Known rows, with every step that occurs:
lizat-mupedup-zurot-dizeze-batib: -153	51	75	-158	-53	96	73	283	-74	-37	-91	-229	146	-89	-17	45	-165	97	-40	-293	-227	164	54	-397	26	51	-80	-30	-115	39	-158	-32	-150	232	-125	17	233	56	-135	113	208	-248	5	-16	250
nokal-batib-dizeze: 135	-4	-6	-127	-12	-157	-84	96	-331	22	136	-26	133	-51	108	-166	-126	88	-229	232	-249	57	58	44	-2	-60	-90	-288	-204	5	-8	-298	27	-81	47	18	-28	122	113	-109	-62	-89	211	63	-85
batib-dizeze-binoto-kodi-nokal: 276	258	-23	-57	-61	-296	-111	-62	43	102	168	143	216	-64	-2	-123	-236	-70	-259	-585	-68	-37	92	-50	-101	-167	-274	-65	-111	-143	-28	239	137	-161	240	-141	2	-64	-89	-1	198	-241	348	387	-167
dizeze-binoto: 179	339	17	-173	26	-47	57	62	116	41	76	-17	216	-81	29	-102	-228	137	-79	-469	-129	-22	21	-245	-59	28	-198	-50	-162	-11	-178	31	-170	-43	137	-80	15	62	-46	-76	64	95	243	288	-36
zurot-dizeze: 45	-10	50	-135	3	-528	96	140	53	17	133	-37	127	56	-150	41	-139	192	1	-119	-127	211	88	-187	25	33	-147	-119	-97	13	-131	32	-248	199	-231	-114	145	125	155	-258	172	-113	280	217	124
tuvar-mavub-gori: 2	245	37	-122	294	-772	76	-169	-106	-118	167	12	95	-190	-62	181	-123	241	-71	-360	-31	-58	-69	19	16	112	-144	-158	-169	323	-215	-35	-79	31	-61	-436	7	126	121	-324	24	287	305	76	39
nokal-batib-dizeze-zurot-mupedup-lizat: -53	120	100	-216	55	633	-180	172	-122	-62	-57	-189	89	-74	90	-230	-92	127	-189	227	-197	96	58	-173	-5	101	-3	-227	-85	-70	-99	-157	159	355	69	-10	195	29	-40	53	-162	-63	-64	219	-116
batib-nokal-kodi-binoto-dizeze-zurot-mupedup-lizat: 30	134	23	-79	-52	719	-90	-10	78	135	-108	-61	62	-47	-159	-100	44	112	19	54	-52	-97	20	-251	-84	-8	-135	23	-112	121	-95	66	161	350	-456	-53	108	-10	-13	170	-119	-197	-46	130	138
dizeze-batib-nokal-kodi-binoto-tuvar-mavub-gori: 177	264	-23	-141	-91	-524	-92	-270	-485	101	43	-1	42	-354	-26	105	94	27	19	-243	51	-307	-103	71	-110	-155	-205	-61	-215	31	-41	-166	165	47	-270	-510	-12	-5	49	113	-156	125	253	224	-291
lizat-mupedup-zurot-dizeze-binoto-tuvar-mavub-gori: -163	234	136	-117	305	-495	-70	-188	-42	16	-2	-122	262	-423	-253	220	-176	159	-46	-708	25	82	-58	-191	58	171	-90	58	33	121	-242	286	28	512	-51	-385	274	-2	-84	180	126	-144	230	351	18
gori-mavub: 140	86	10	-148	39	211	-30	-165	-4	-76	262	-127	219	-91	79	-61	-192	200	-99	-8	-220	31	-1	-78	40	-9	-250	-58	-146	77	-99	-105	-204	-165	37	16	-27	172	146	-199	172	65	141	262	52
lizat-mupedup: 106	101	41	-112	193	72	103	184	142	-96	216	-237	261	-33	-152	-31	-243	250	-248	-167	-212	116	1	-271	22	215	-165	-118	-131	251	-18	-88	-248	-132	-18	80	-33	133	87	-135	242	63	229	15	215
tuvar-binoto-dizeze-batib-nokal: 158	176	-85	-32	-381	-125	-299	190	-279	89	-103	61	96	-56	-225	-410	-36	245	69	-472	-64	-122	-127	-81	-110	-129	-146	30	-144	103	-49	30	103	66	-308	-72	168	-32	210	-35	28	-84	32	193	16
batib-nokal: 153	149	-43	-66	-82	125	-62	44	-92	-4	153	40	72	82	-47	-221	-123	156	34	49	-208	-6	-36	-151	-19	-48	-116	-210	-132	102	-68	37	-177	-199	-107	15	5	79	139	-148	111	16	258	177	-110
lizat-mupedup-zurot-dizeze-batib-nokal-kodi-binoto: -71	46	18	-118	-171	137	28	168	-351	167	-137	-176	7	-20	-26	-41	32	-8	50	82	-152	13	54	-408	-31	-2	-71	67	-144	-82	-113	-69	-62	18	-286	-92	-22	60	-168	318	54	-348	5	-162	-6
binoto-kodi-nokal-batib-dizeze-zurot-mupedup-lizat: -18	179	61	-124	-45	463	-116	76	-15	-6	35	-9	207	-154	24	-105	-169	-70	-242	66	-129	41	132	-58	-63	-134	-175	-161	-47	-109	-19	199	415	400	4	-94	144	-27	-261	64	-54	-130	78	217	53
kodi-nokal-batib-dizeze-zurot-mupedup: -153	115	51	-174	-181	41	-68	114	-199	-24	78	-17	58	-57	-5	-106	-62	65	-343	125	-98	24	187	34	-75	45	-49	-213	-127	-109	-62	96	278	27	186	-27	22	5	-322	-83	-68	-47	238	275	-300
dizeze-zurot-mupedup: -34	198	144	-188	65	310	93	103	261	-47	45	-132	147	-68	-134	-31	-114	148	-34	-148	-107	115	106	-211	-28	188	-127	-83	-87	84	-93	108	-46	234	17	11	66	44	-124	-144	104	220	177	364	-131
nokal-kodi-binoto-dizeze-zurot: 24	117	28	-108	9	4	60	-31	94	174	-6	46	205	-200	-140	187	-67	-2	-138	-245	-131	-189	30	-69	-106	10	-259	43	-252	128	-17	-47	62	202	-161	-52	-126	103	-73	177	-21	-68	203	87	227
lizat-mupedup-zurot-dizeze: -176	-19	77	-98	217	-37	117	209	143	-29	48	-178	194	9	-138	67	-233	145	-26	-99	-189	248	34	-349	84	153	-100	-90	-14	166	-162	121	-200	159	-179	23	138	124	-58	25	253	-245	99	-18	300
batib-nokal-kodi-binoto-tuvar-mavub-gori: 157	210	-7	-59	174	-717	-80	-386	-334	130	153	39	60	-275	-147	139	81	63	19	-91	99	-204	-120	140	-58	-49	-210	-98	-110	165	-39	-102	143	-40	-290	-507	-124	69	116	5	-127	97	354	233	-214
nokal-kodi: 298	115	29	-149	24	-410	246	29	43	123	144	-101	230	-66	12	-87	-143	110	-10	30	-201	10	59	-210	-28	36	-265	-188	-247	226	-77	-245	-215	-49	-119	-83	-239	230	100	-110	-35	144	223	171	-34
lizat-mupedup-zurot-dizeze-binoto-kodi-nokal-batib: -146	240	36	-82	-89	-30	28	78	-91	126	14	26	342	-249	-125	87	-330	-27	-96	-159	-102	132	162	-221	-27	-107	-244	73	-27	-43	-110	521	135	328	-43	-57	33	86	-527	202	161	-269	183	44	324
mupedup-zurot-dizeze-binoto-kodi-nokal: -103	254	26	-65	-111	-327	94	-3	162	113	15	198	224	-123	-32	120	-286	-80	114	-495	-12	76	112	-220	-48	-220	-316	36	-12	-84	-252	642	93	289	-124	-205	143	6	-382	66	226	-304	223	311	119
mupedup-zurot-dizeze-binoto: -131	206	78	-142	61	-93	22	107	98	94	-84	30	137	-50	38	30	-206	83	182	-387	-103	126	58	-335	-2	24	-127	9	-61	-101	-335	252	-167	244	-70	-117	207	72	-164	70	110	-259	134	280	24
nokal-batib-dizeze-binoto: 221	206	8	-172	-86	-53	-152	44	-327	116	38	2	139	-121	129	-259	-155	66	-228	-158	-184	9	58	-57	-54	-46	-63	-133	-191	-162	-84	-193	17	-94	225	-6	-39	74	3	-10	-91	-141	237	255	-193
lizat-mupedup-zurot-dizeze-binoto-tuvar-mavub: -106	207	155	-118	136	-227	-4	-101	-3	22	2	-112	295	-346	-269	-23	-286	189	68	-639	-69	118	-101	-290	12	216	-148	41	119	65	-97	251	-44	560	-79	-171	189	37	-14	222	170	-208	212	418	-41

Rows:
198	263	27	-124	-223	-347	-43	-197	-460	147	38	45	71	-239	-35	-123	29	42	142	-189	-50	-259	-131	-31	-153	-98	-263	-45	-147	-2	74	-239	77	93	-314	-315	-101	46	114	148	-139	56	223	263	-372 -> dizeze-batib-nokal-kodi-binoto-tuvar-mavub
290	181	-36	-119	-306	65	-113	-24	-290	180	26	-15	127	-180	23	-9	33	-58	69	-57	-129	-211	-15	-70	-132	-225	-277	-93	-215	-115	65	-199	80	-57	-286	-98	-39	-8	3	210	-86	-80	171	285	-177 -> dizeze-batib-nokal-kodi-binoto-tuvar
123	146	5	-135	211	-339	260	15	96	145	135	-72	142	-7	24	146	-71	51	-25	-3	-92	-74	46	-150	-55	22	-299	-38	-269	88	-76	-224	-109	-171	-240	-169	-239	185	-14	-52	-21	26	227	-49	140 -> nokal-kodi-binoto
-82	141	125	-103	46	-96	-19	161	187	71	-91	-71	227	-93	-410	-127	-65	307	71	-481	46	56	-7	-98	-45	190	-177	148	-30	193	-34	268	146	418	-203	-49	122	3	29	-85	73	83	30	390	-38 -> tuvar-binoto-dizeze-zurot-mupedup
60	254	-57	4	66	-765	43	83	140	63	168	136	291	16	-230	32	-228	73	46	-480	32	-63	-13	-10	-73	-96	-433	51	-81	141	27	369	160	11	-136	-263	-110	94	-73	-186	175	120	229	229	155 -> tuvar-binoto-kodi-nokal
-91	251	119	-201	169	665	73	190	374	-141	-16	-175	157	-46	-17	11	-156	178	-2	-175	-147	62	27	-335	-8	161	-127	-128	-65	89	-210	92	7	356	-92	-71	261	45	-85	-65	2	136	5	312	82 -> dizeze-zurot-mupedup-lizat
170	130	74	-149	-101	-344	-77	20	94	130	92	-29	271	-221	-204	89	-175	132	0	-596	-69	154	50	-167	-29	-33	-214	-39	-63	-120	-76	193	-117	369	-127	-120	256	13	55	0	132	-167	312	600	-98 -> zurot-dizeze-binoto-tuvar
83	207	-58	-66	-140	-305	62	-16	-92	48	227	155	320	-149	-31	148	-276	11	-123	131	-139	-31	127	133	-71	-270	-392	-165	-136	85	32	264	171	61	-175	-79	-113	135	-237	-186	51	84	327	74	326 -> binoto-kodi-nokal-batib
91	47	39	-212	-258	-225	49	215	-101	28	-12	-80	94	-38	-20	52	-95	156	-25	-307	-181	131	92	-219	-36	-69	-149	-82	-203	-63	-125	-85	-226	248	-227	-105	247	60	86	-153	125	-94	162	198	57 -> zurot-dizeze-batib
-76	204	70	-86	-79	-349	-148	73	-222	107	-4	57	209	-83	-227	-201	-22	-1	-102	-157	69	46	131	93	-84	18	-230	47	-20	-32	113	329	452	258	68	-187	-130	2	-268	-3	5	55	114	330	-286 -> tuvar-binoto-kodi-nokal-batib-dizeze-zurot-mupedup
-49	112	87	-125	71	750	-64	136	371	-71	-47	-148	225	-120	-171	-12	-182	243	-65	-236	-134	22	4	-265	-28	61	-139	-69	-51	192	-155	157	91	506	-265	-3	395	-12	15	-52	5	-84	-67	305	308 -> binoto-dizeze-zurot-mupedup-lizat
9	55	128	-210	-59	309	-124	99	-233	17	2	-130	107	-90	-2	-216	-34	99	-189	186	-176	133	167	-49	-24	118	4	-169	-65	-67	-1	-98	114	227	144	46	-19	26	-130	-20	-69	27	124	277	-267 -> nokal-batib-dizeze-zurot-mupedup
172	209	42	-42	175	-642	30	56	135	127	74	46	335	-40	-221	-72	-156	106	200	-475	-28	63	-31	-66	-16	-31	-376	75	-71	216	78	154	6	146	-216	-193	-110	127	129	-114	204	135	122	246	141 -> tuvar-binoto-kodi
-145	247	142	-111	81	-416	-22	-181	-41	76	-43	114	218	-285	-158	-4	-233	123	262	-579	1	50	-99	-194	-26	53	-192	-44	101	-18	-181	309	-13	572	-159	-293	251	46	-58	112	30	-173	209	578	-177 -> mupedup-zurot-dizeze-binoto-tuvar-mavub
-118	174	-32	-139	-202	52	-180	97	-308	-28	121	130	92	-95	66	-52	-156	-60	-371	33	-203	-125	62	116	-103	9	-88	-262	-212	-130	-39	-2	204	-48	300	-18	-22	44	-284	-6	-64	-83	330	163	-140 -> kodi-nokal-batib-dizeze-zurot
20	71	150	-176	90	206	-90	86	91	-1	41	-124	51	-14	-79	-219	-14	122	-173	-239	-129	130	107	-132	-4	189	-10	-156	-95	-52	-40	-65	7	110	188	-10	108	-35	14	-28	114	-17	151	422	-406 -> batib-dizeze-zurot-mupedup
-130	98	41	-78	286	333	131	194	180	-85	91	-177	230	-39	-55	25	-304	117	-91	-101	-236	42	-26	-244	39	168	-165	-135	-66	278	-164	-1	-108	-77	-14	92	1	121	-135	38	203	-42	88	7	338 -> lizat-mupedup-zurot
388	206	-32	-180	-442	73	25	79	-309	132	5	-54	71	-68	100	-354	-33	51	45	91	-260	-101	41	-271	-100	-103	-126	-154	-270	70	-54	-289	-102	-85	-157	-44	-130	107	58	16	-94	113	116	174	-278 -> dizeze-batib-nokal-kodi
-44	173	-78	-108	-155	-331	118	138	-157	-26	214	86	171	-76	12	104	-297	152	-211	190	-161	-73	54	48	-80	-82	-262	-249	-218	42	-130	119	86	-146	-31	-38	-62	163	-255	-293	-60	79	316	26	230 -> kodi-nokal-batib
107	31	43	-167	-359	191	-2	191	-352	151	-121	-205	92	-60	-9	-292	-7	17	67	121	-258	102	67	-468	-5	36	-33	-53	-140	72	-109	-116	-121	128	-230	17	-14	87	-76	259	37	-292	-8	4	-88 -> lizat-mupedup-zurot-dizeze-batib-nokal-kodi
21	126	75	-126	-169	182	-53	-37	-125	63	99	55	202	-161	-70	-128	-107	-51	-259	83	-86	83	225	100	-72	-91	-182	-120	-81	-25	85	226	348	239	123	-19	0	-33	-285	-25	57	-26	229	284	-188 -> binoto-kodi-nokal-batib-dizeze-zurot-mupedup
223	30	-20	-123	-397	-270	-110	16	-350	268	23	-12	82	-133	-83	45	103	-49	113	-56	-70	-17	69	-144	-99	-211	-207	-40	-155	-209	61	-86	-27	150	-445	-201	77	-2	50	172	-41	-291	191	298	-180 -> zurot-dizeze-batib-nokal-kodi-binoto-tuvar
14	77	-83	-82	-137	-348	-46	115	-316	6	219	73	89	-4	98	-80	-174	49	-383	220	-148	-52	69	128	-59	-119	-145	-301	-194	-62	-70	-42	119	-260	99	-61	-11	95	-95	-181	-62	-203	347	99	-13 -> kodi-nokal-batib-dizeze
-76	108	-7	-128	-265	-94	51	123	-365	181	-185	35	-56	2	113	-18	92	-99	246	105	-119	-35	46	-284	-67	-212	-135	11	-181	-142	-209	-13	-20	94	-381	-193	34	60	-177	182	-38	-316	31	-22	-132 -> mupedup-zurot-dizeze-batib-nokal-kodi-binoto
30	276	-56	-35	-57	-722	42	106	-100	97	119	174	331	-97	-185	9	-241	88	13	-129	9	-72	5	98	-82	-196	-430	0	-131	77	71	316	275	93	-199	-218	-169	169	-200	-173	47	164	217	105	274 -> tuvar-binoto-kodi-nokal-batib
369	114	-27	-92	-208	-136	67	-35	-141	141	129	-11	125	12	-13	-338	-55	81	59	264	-211	-8	31	-231	-42	6	-168	-196	-185	140	-32	-166	-152	-150	-146	-35	-253	155	163	-77	-48	92	251	219	-222 -> batib-nokal-kodi
